Each row comes from the steps of one path. Every step used is in the known rows, and no mark comes twice. Write the path behind each row, first mark first.
In the rows, 128 means zero.
Known rows:
X S: [159 139 109 174  92 192  78 175 117 144 123 161 156 125 130 109 151 115
 121 157  81 122  68 137 161 132 111 118 158 123 180]
S X: [149 114 127 130  95 202 101 158  84 129 140 143 161 120 142 125 133 114
 104 153  91 132  74 149 139 110 141 118 158 122 177]
P C: [148 161 122 114  80 197 107 145 119 127 124 102 154 124 128 106 137  89
 110 151  84 122  82 138 164 121 116 150 132 111 182]
B A V: [175 176 142 132  85 201 104 183 133 134 115 145 143 113 119 101 112  95
 115 135  88 153 114 124 182 113 136 112 155 112 186]
X S P C: [164 162 104 152  91 185  95 158 125 131 124 139 172 133 127 120 143 114
 118 136  80 141  36 153 150 126 136 146 162 129 169]
B A S: [202 162 118 164  92 195  93 167 119 118  99 167 153 120 108  92 123 109
  99 169  95 146 111 116 176 105 143 119 166 133 201]
B A: [177 151 133 144  66 202 105 168 128 126 115 148 156 136 125  93 100 100
 105 159  99 146 103 109 168 107 137 136 150 125 199]
V A: [155 154 134 133  74 198 100 162 135 147 124 136 159 129 129  93 111 102
 120 149  96 129  86 127 150 125 129 150 140 101 194]
G X S P C A L: [188 143 134 139 112 173 117 158 120  86 148 163 148 129  85  50 152 128
  98 111 100 160  46 186 176 150 141 143 166 144 142]
C P: [162 154 122 136  90 199  90 175  92 134 128 154 135 121 125 102 150  95
 120 152  92 113  88 148 144 113 120 134 136  96 186]
A L Z U: [154 127 132 131  78 166  82 162 118 133 113 169 133 105  90 112 143 107
 137 146  96 117 130 165 180 138 116  81 170  94 116]
S P C: [155 155 123  97  84 199 114 145 119 116 126 124 168 127 123 132 131 110
 117 136  84 136  56 149 137 116 145 152 148 113 167]
B A L Z U: [181 142 138 140  59 160  92 165 138 126 105 175 139 122  92  86 105 103
 121 146 104 146 142 140 199 131 133  87 181 109 132]
A S X G: [182 119 101 175 120 187 108 143  92 138 155 159 148  93 133 132 162 117
  98 194  84 132  68 140 135 120 155  92 172 133 186]
C A S X: [191 133 118 161 136 186  97 155  86 118 124 152 153 109  95 109 149 126
 100 160  80 151  77 146 144 120 146 113 156 128 198]
Z U: [144 138 122 139  70 180  96 166 111 129 113 133 143 118 114 131 149 107
 134 170  84 125  93 135 149 135 127 100 151 101 158]
A L Z: [158 123 129 116  90 186  83 161 123 136 123 177 144 105 102 102 128 105
 126 129  99 107 135 166 185 128 103 105 166 101 146]
G X S P: [168 123 116 142 106 204  99 183  95 117 143 181 162 125 120 104 157 134
  96 127  90 142  33 177 138 127 163 123 175 142 147]
G X S: [167 125 113 156  95 206  96 183  94 120 137 164 149 123 122  82 166 117
  87 146  94 133  61 169 162 139 132 118 160 140 161]
S A: [182 126 121 150  77 194 102 170 103 128 132 151 147 147 133 125 129 107
 106 175  83 114 102 123 165  94 129 115 152 112 184]
A C P: [165 147 131 132 102 186 138 166 103 125 139 146 129 115 141 119 145  90
 114 135 115 120  98 167 154 128 114 143 115  92 180]
C A B: [170 154 119 135 104 180 100 182 113 142 137 135 142 118  98 117 127 106
 126 158  76 129  80 119 153 141 134 110 132 102 172]
S P C A L Z: [172 151 136  93 102 170 105 140 137 111 119 150 154 120  73  91 110 106
 128 102  90 145  94 174 167 130 133 145 150 104 144]
L Z: [153 135 115 113  88 202  82 165 112 151 117 151 153 115 111 124 126  96
 121 141  82 120 111 151 150 121 125 115 148 104 167]
B A S P: [205 159 121 149  99 198 103 170 123 116  99 186 165 123 100 112 117 124
 107 150  95 159  85 126 153  92 169 124 187 135 182]
L Z U: [146 137 114 119  78 180  85 163 114 149 110 142 144 114  94 139 138 100
 131 151  75 128 105 157 147 137 133  91 154  93 141]
X S P: [161 136 107 159  96 190  83 176 118 138 125 177 173 128 123 131 146 132
 131 140  81 131  39 147 136 116 142 122 172 125 166]
A C: [156 133 133 126  90 188 145 152 115 121 137 134 143 113 141 135 135 102
 119 130 109 126 104 151 165 134 116 135 125 108 172]
L A: [160 140 137 122  63 198  85 152 116 135 125 152 143 132 119 121 115 119
 105 148  85 128  93 117 144 122 134 116 136 109 179]

Which path is each row?
[173 166 139 136  93 185 141 162 128 142 140 142 134 123 143  90 125  89
 114 128 126 139  92 162 153 136 123 170 115  88 191]  V A C P
[174 176 122 108 111 172 119 164 119 130 139 114 158 122  95 129 119 106
 123 139  70 146  46 130 136 137 163 137 137 109 161]  S P C A B
[184 139 141 134  69 185  92 165 137 128 110 184 148 122 103  75  92  97
 111 134 107 138 143 143 202 111 125 116 173 120 159]  B A L Z
[182 143 147 145  64 184 106 165 135 110 120 174 145 127 123  70 101 108
 109 150 116 132 127 120 201 111 118 122 170 121 179]  B A L
[166 164 153 116  82 196  83 166 124 147 127 151 136 111 120 121 128 113
 113 127  77 136 109 136 153 129 133  92 141  94 170]  L A V
[182 120 127 151  72 155  88 167 111 131 121 180 131 133 100 116 134 108
 120 159  93 116 138 152 195 120 119  70 181  98 120]  S A L Z U
[182 125 127 143  88 180 149 161 111 119 145 144 140 142 151 138 129 105
  96 144 107 125 113 142 181 114 123 125 134 110 172]  S A C
[189 132 103 200  83 180  86 178 113 140 132 170 153 148 138 111 144 112
 102 174  79 119  74 125 175 110 119 105 162 128 182]  X S A
[164 166 127 104  98 188 123 142 131 108 119 116 164 138  98 115 118 110
 117 134  75 151  52 142 129 129 148 167 128 111 185]  S P C A
[164 142 146 139  76 182  98 159 144 132 131 164 147 121 122  69 116 109
 127 136 117 118 117 140 184 130 107 138 161 102 175]  V A L
[195 139 135 154  91 178 143 173  96 119 147 157 126 142 157 120 140  94
  95 147 110 123 105 156 170 106 119 134 120  98 183]  S A C P
[186 160 124 159 102 192  87 161 127 147 112 157 152 112 106  90 140 109
 118 156  98 137 100 133 161 123 130 137 155 112 197]  V A S
[193 146 116 141 125 191  94 161 113 111 110 174 158 115  74 127 139 135
 126 143  78 151  76 140 133 120 157 126 156 119 184]  C A S P
[201 109 125 186  95 178  98 186  96 106 152 199 134 141 128  57 156 125
  80 151 107 120  97 166 211 124 119  92 187 143 140]  G X S A L
[192 155 100 166 127 169 127 124 113 120 145 110 146 106 106 102 148  99
  97 186  73 158  52 140 137 129 153 125 144 136 206]  P C A S X G
[182 159 121 144 112 157  90 150 146 126 122 167 163 123  83  82 127 115
 124 109  85 151  72 177 180 141 120 135 164 121 146]  X S P C A L Z
[207 183 121 140  95 188 115 148 127 111 103 147 167 129 104  99 120 110
  93 151  94 164  78 134 162 100 169 144 171 139 183]  B A S P C
[208 138 107 189 102 186 118 150 110 130 145 161 152 111 131 107 127 108
  83 202  93 159  74 116 152 104 172 100 181 151 203]  B A S X G
[187 179 114 143 117 178 105 138 121 114 105 117 145 116  85  89 147 101
 106 157  77 146  93 139 167 137 120 142 130 120 200]  P C A S
[173 153 139 111  98 173 119 140 138  95 127 144 153 127  93  89 119 122
 125 121  95 141  80 151 167 127 128 151 149 109 160]  S P C A L
[159 169 125 123  90 187 115 142 131 117 118  98 148 132 101  92 123  93
 114 142  75 144  82 131 152 136 121 161 113 111 202]  P C A
[208 145 112 207 103 165 128 183 103 133 149 173 130 145 156 107 153  99
  99 157 105 124  85 160 185 119 112 126 135 117 183]  X S A C P
[161 146 138 129  70 161  82 161 143 152 115 163 140 115  92  84 119 103
 137 138 105 134 128 162 180 147 121 106 171  91 131]  V A L Z U
[175 153 147 127  78 182 125 154 110 125 145 157 124 124 140 119 127 105
  94 129 113 137  99 155 142 135 128 138 110  95 182]  L A C P
